What can hang from each mark
borabiv: bape
lonul: bape mupoz
sones: negur tivav
negur: sones tisoz
bape: lonul
mupoz: lonul tisoz
tisoz: bape mupoz negur

Each row was made from one small tree. Brackets hold a mark, then the marks that hang from it, in alphabetical order. Every link used is in the known rows. Write each row's tree.
Known rows
(bape (lonul mupoz)): [-1.51  5.52  2.73 -1.52  1.60 -0.06  0.25  3.48 -1.91 -1.26 -0.09  2.60
 -0.37 -0.57  3.18 -0.36  2.72  2.16  2.71  2.86]
(lonul (mupoz tisoz)): [-0.77  0.33  0.40  0.53  3.71  1.15  0.79  2.61  1.80 -0.95  2.71 -0.15
 -0.19 -1.21  1.25  0.43  0.03  1.16 -0.11  1.09]
(mupoz (lonul bape)): [-1.44  6.15 -1.70 -1.28  0.68  1.09  0.50  3.44 -3.15  0.13  0.27  1.54
 -2.17 -0.79  0.98  0.17  0.46  3.62  1.35  0.73]
(bape lonul): [-2.39  5.07  0.98 -0.94  1.25  0.04 -1.46  2.32 -4.02 -0.46  0.09  1.84
 -0.60 -0.04  1.11 -2.66  1.43  2.83  2.70  2.79]
(tisoz bape (mupoz lonul) (negur sones)): [ 2.76 -2.86  2.60 -2.17 -5.15 -0.54  1.08 -6.97  1.10  1.34 -4.88 -1.01
  0.90  1.51  0.88  1.88 -2.30 -1.13 -1.26 -2.57]
(tisoz negur): [-3.40  1.22 -0.78 -0.89 -0.75 -0.80 -2.47 -2.58 -0.21 -1.55  5.68 -1.50
 -1.53 -0.75 -0.71 -3.77 -3.92  3.45  0.11  0.94]
(tisoz bape (mupoz lonul) negur): [ 3.97  0.02  1.51 -1.90 -1.51  0.02  1.19 -5.67  1.06  2.03 -5.65 -1.68
  0.63  2.39  2.40  0.85 -3.72 -0.90 -1.30 -1.74]
(lonul bape (mupoz (tisoz (negur sones)))): [-0.42 -0.55  0.89 -0.70  1.95  0.48  3.07  1.61  3.41 -1.96  4.59  0.40
 -0.14 -3.47  3.98  0.64 -1.69  1.08  0.41 -0.44]
(negur sones (tisoz (bape lonul))): [ 1.15 -2.98  1.01  1.81 -0.88 -0.52 -1.12  0.46 -3.04  0.63  0.26  1.76
  1.62 -0.17 -2.27  2.45  5.25 -2.02  0.26 -0.59]
(negur (tisoz bape)): [ 2.77  0.09 -1.23  3.01  4.01  0.70 -1.33  1.96 -2.07  2.28  1.09 -0.01
  0.95  1.18 -1.75  1.12  1.98 -1.02 -1.08  0.35]
(lonul bape): [-1.11  3.84 -0.76  0.32  1.81  1.06  0.14  3.55 -1.78  1.34  4.30  1.33
 -1.29 -1.05  0.21 -2.12 -1.65  4.19  0.60  1.43]
(lonul bape mupoz): [ 0.03  4.40  1.71 -0.53  2.20  0.93  2.67  5.15  1.24  0.22  4.04  2.29
 -0.77 -1.83  3.24  1.19  0.15  3.21  0.60  1.49]
(mupoz (lonul bape) (tisoz (negur sones))): [-2.08 -0.92 -2.91 -1.44  0.21  0.49  1.12 -1.61  0.01 -2.99  0.73 -1.10
 -1.20 -3.13  1.91 -0.62 -2.01  0.46  1.11 -2.07]
(lonul (mupoz (tisoz negur))): [-1.21 -0.36  0.45 -0.16  2.94  0.40  0.67  0.54  2.85 -2.06  3.65 -0.96
 -0.22 -1.78  2.12 -0.17 -1.56  0.87 -0.08  0.56]
(mupoz tisoz): [-1.75 -1.23 -2.65  1.70  4.20  1.49 -1.48  0.73 -0.82 -0.03  2.64 -1.67
 -0.36 -0.69 -1.46 -3.05 -2.27  1.40 -0.19  0.67]
(sones (negur (tisoz mupoz)) tivav): [-3.34  1.53 -3.85  1.45 -4.47 -0.25 -0.69  8.99  1.56 -3.30  2.27 -0.38
 -5.21  1.99 -6.96 -1.98  1.61 -3.29 -0.14  0.37]
(negur (sones tivav) (tisoz bape mupoz)): [ 1.74 -4.47 -1.00  2.35 -3.96  0.10 -0.24  0.35  1.22  1.50  0.58  1.14
 -0.93  1.41 -5.04  1.53  3.64 -3.73 -1.84 -1.66]
(borabiv (bape (lonul (mupoz (tisoz negur))))): [-1.98  2.65 -3.01 -0.35  3.11 -1.20 -0.88  0.32  0.16  0.36 -1.85 -0.81
  3.41 -1.31  2.67  1.42 -0.42  1.37  1.22  1.61]
(sones (negur (tisoz (bape lonul))) tivav): [-3.44  1.53 -3.45  1.36 -3.80 -1.10 -0.86  8.29 -0.92 -3.12 -0.70  0.52
 -3.95  1.55 -6.56 -1.52  3.90 -3.17  0.31  0.04]
(bape (lonul (mupoz (tisoz (negur sones))))): [-1.97  1.64  2.26 -1.65  0.85 -0.41  0.52  0.76 -0.45 -2.90  0.31  1.42
  0.16 -1.84  3.46 -0.53  1.78  0.58  2.61  1.43]

Which tree is each row?
[ 0.24 -2.83 -0.72  0.16  3.46 -0.01 -0.51 -3.89 -0.63 -0.35 -1.93 -1.99
  1.53 -0.81  1.55 -2.66 -2.49 -0.67  0.03 -0.84]
(mupoz (tisoz (bape lonul) negur))
[-2.18 -2.38  0.17 -1.50 -6.67 -0.62 -0.74 -4.11  3.66 -1.36  4.16 -1.08
 -2.70  0.48 -1.98 -3.02 -3.72  0.39 -0.70 -0.66]
(tisoz mupoz (negur (sones tivav)))
[ 3.76 -3.26  0.93  1.54 -1.97  0.57  0.38 -0.21 -0.67  1.70 -1.77  0.83
  1.09  1.38 -2.07  4.40  3.65 -3.27 -0.97 -1.69]
(negur sones (tisoz bape (mupoz lonul)))
[-1.61  3.03 -3.06  0.18  3.48 -0.71 -0.82  1.83 -0.59  1.07 -2.50 -0.21
  3.46 -0.97  2.07  1.80  0.58  1.63  1.17  2.02]
(borabiv (bape (lonul (mupoz tisoz))))
[-1.87  4.61 -2.54 -0.17  2.46 -0.99 -1.09  2.14 -1.17  1.45 -2.01  0.43
  3.14 -0.59  1.66  2.09  1.01  2.49  1.29  2.46]
(borabiv (bape (lonul mupoz)))
[ 4.92  1.45  3.43 -0.32  0.87  0.85  1.11 -1.40 -1.43  4.26 -7.28  0.80
  1.81  3.26  2.02  0.38 -0.18 -0.68 -0.15  0.55]
(tisoz (bape lonul) mupoz)
[-1.03 -4.07  1.63 -0.69 -3.76 -1.77 -1.54 -6.41 -1.12  0.57  0.62 -0.73
  1.28 -0.44 -1.99 -0.75 -1.63  1.47 -1.42 -1.56]
(tisoz bape (negur sones))
[-2.18 -0.46 -0.52 -2.68 -7.22 -0.50  0.03 -3.88  2.85 -2.11  1.38 -0.69
 -3.34  0.35 -1.02 -1.30 -2.52 -0.06 -0.02 -1.27]
(tisoz (mupoz lonul) (negur (sones tivav)))
[ 0.92 -0.73  1.16  0.78  3.99  0.94  1.24  1.41  1.41  0.46 -0.08 -0.09
  1.01 -0.60  1.40  1.43  0.39  0.33 -0.84  0.34]
(lonul (mupoz (tisoz bape)))
[ 0.51 -1.45  1.08  0.02  3.22  0.27  1.16 -0.85  2.45 -0.74  0.72 -0.96
  0.96 -1.11  2.27  0.84 -1.05  0.05 -0.84 -0.17]
(lonul (mupoz (tisoz bape negur)))
[-0.54 -4.84 -0.08 -0.03  0.95 -0.54 -0.64 -4.76 -0.77 -0.87 -1.54 -1.51
  1.62 -1.35  0.56 -1.94 -1.50 -0.91  0.05 -1.42]
(mupoz (tisoz (bape lonul) (negur sones)))
[ 1.75  2.44  2.99 -0.44  2.03 -0.20  0.46  0.33 -2.93  2.20 -4.80  1.92
  1.83  0.85  1.73  1.08  2.54  1.04  0.43  0.99]
(tisoz (bape (lonul mupoz)))
[ 4.00 -0.12  3.55 -1.90 -0.83 -0.51  0.95 -5.56  0.72  1.86 -5.40 -0.95
  1.65  2.21  3.73 -0.97 -3.36 -1.17 -0.05 -0.53]
(tisoz (bape lonul) mupoz negur)
[ 3.96 -1.85  2.17 -0.74 -0.98 -0.07  0.43 -6.04  1.98  2.79 -2.77 -2.06
  1.29  2.40  1.41 -0.80 -4.96 -0.55 -1.94 -1.08]
(tisoz bape mupoz negur)
[ 5.36 -0.44 -0.05  2.65  3.42  1.43 -0.03  1.31  0.07  3.31 -0.88 -0.45
  1.07  2.63 -0.59  1.77  0.59 -2.55 -1.41  0.04]
(negur (tisoz bape mupoz))
[-1.81 -1.64  0.88 -0.36  1.17  0.12  0.61 -0.10  2.87 -2.42  4.01 -0.63
 -0.09 -2.13  1.38  0.34 -0.74  0.65 -0.11  0.10]
(lonul (mupoz (tisoz (negur sones))))
[ 2.78 -2.95  4.52 -2.12 -4.38 -1.18  0.90 -7.08  0.72  1.16 -4.65 -0.23
  1.96  1.42  2.20  0.08 -1.84 -1.49 -0.04 -1.44]
(tisoz (bape lonul) mupoz (negur sones))
[ 1.71 -1.30  0.02  1.06 -2.12  0.96  0.52  2.21  0.14  0.02  2.53  1.12
 -0.66  0.06 -1.46  3.05  2.67 -2.04  0.29 -0.76]
(negur sones (tisoz (mupoz (lonul bape))))
[-0.82 -3.93 -2.11  2.60 -3.27 -0.62 -1.56  1.06 -0.81  0.48  2.48  1.58
 -1.14  0.02 -6.22  0.84  5.14 -2.19 -1.51 -1.32]
(negur (sones tivav) (tisoz bape))
[-5.95 -1.66 -1.40 -1.13 -5.89 -1.62 -2.61 -3.33  0.61 -2.79  6.74 -0.39
 -2.91 -1.60 -3.77 -3.92 -1.79  2.62 -0.16 -0.22]
(tisoz (negur (sones tivav)))
[ 0.84 -0.24 -2.69  0.36  3.80  1.43  0.32 -0.63 -2.58  0.87 -5.64 -1.04
  0.51 -0.01  0.29  0.76  0.27 -0.31 -0.33 -1.38]
(mupoz lonul (tisoz bape))
[ 3.23  1.41  0.65  1.90  4.36  0.29 -0.06  2.76 -1.89  1.27 -0.93  1.17
  1.43  0.79  1.06  2.15  3.79 -1.80  0.23  0.73]
(negur (tisoz (bape (lonul mupoz))))
[-1.67  0.40 -3.08  1.70 -4.25 -0.39 -0.19  7.80  1.07 -2.00 -0.59 -0.28
 -3.99  2.60 -6.92 -0.99  2.20 -3.98 -0.87 -0.41]
(sones (negur (tisoz bape mupoz)) tivav)
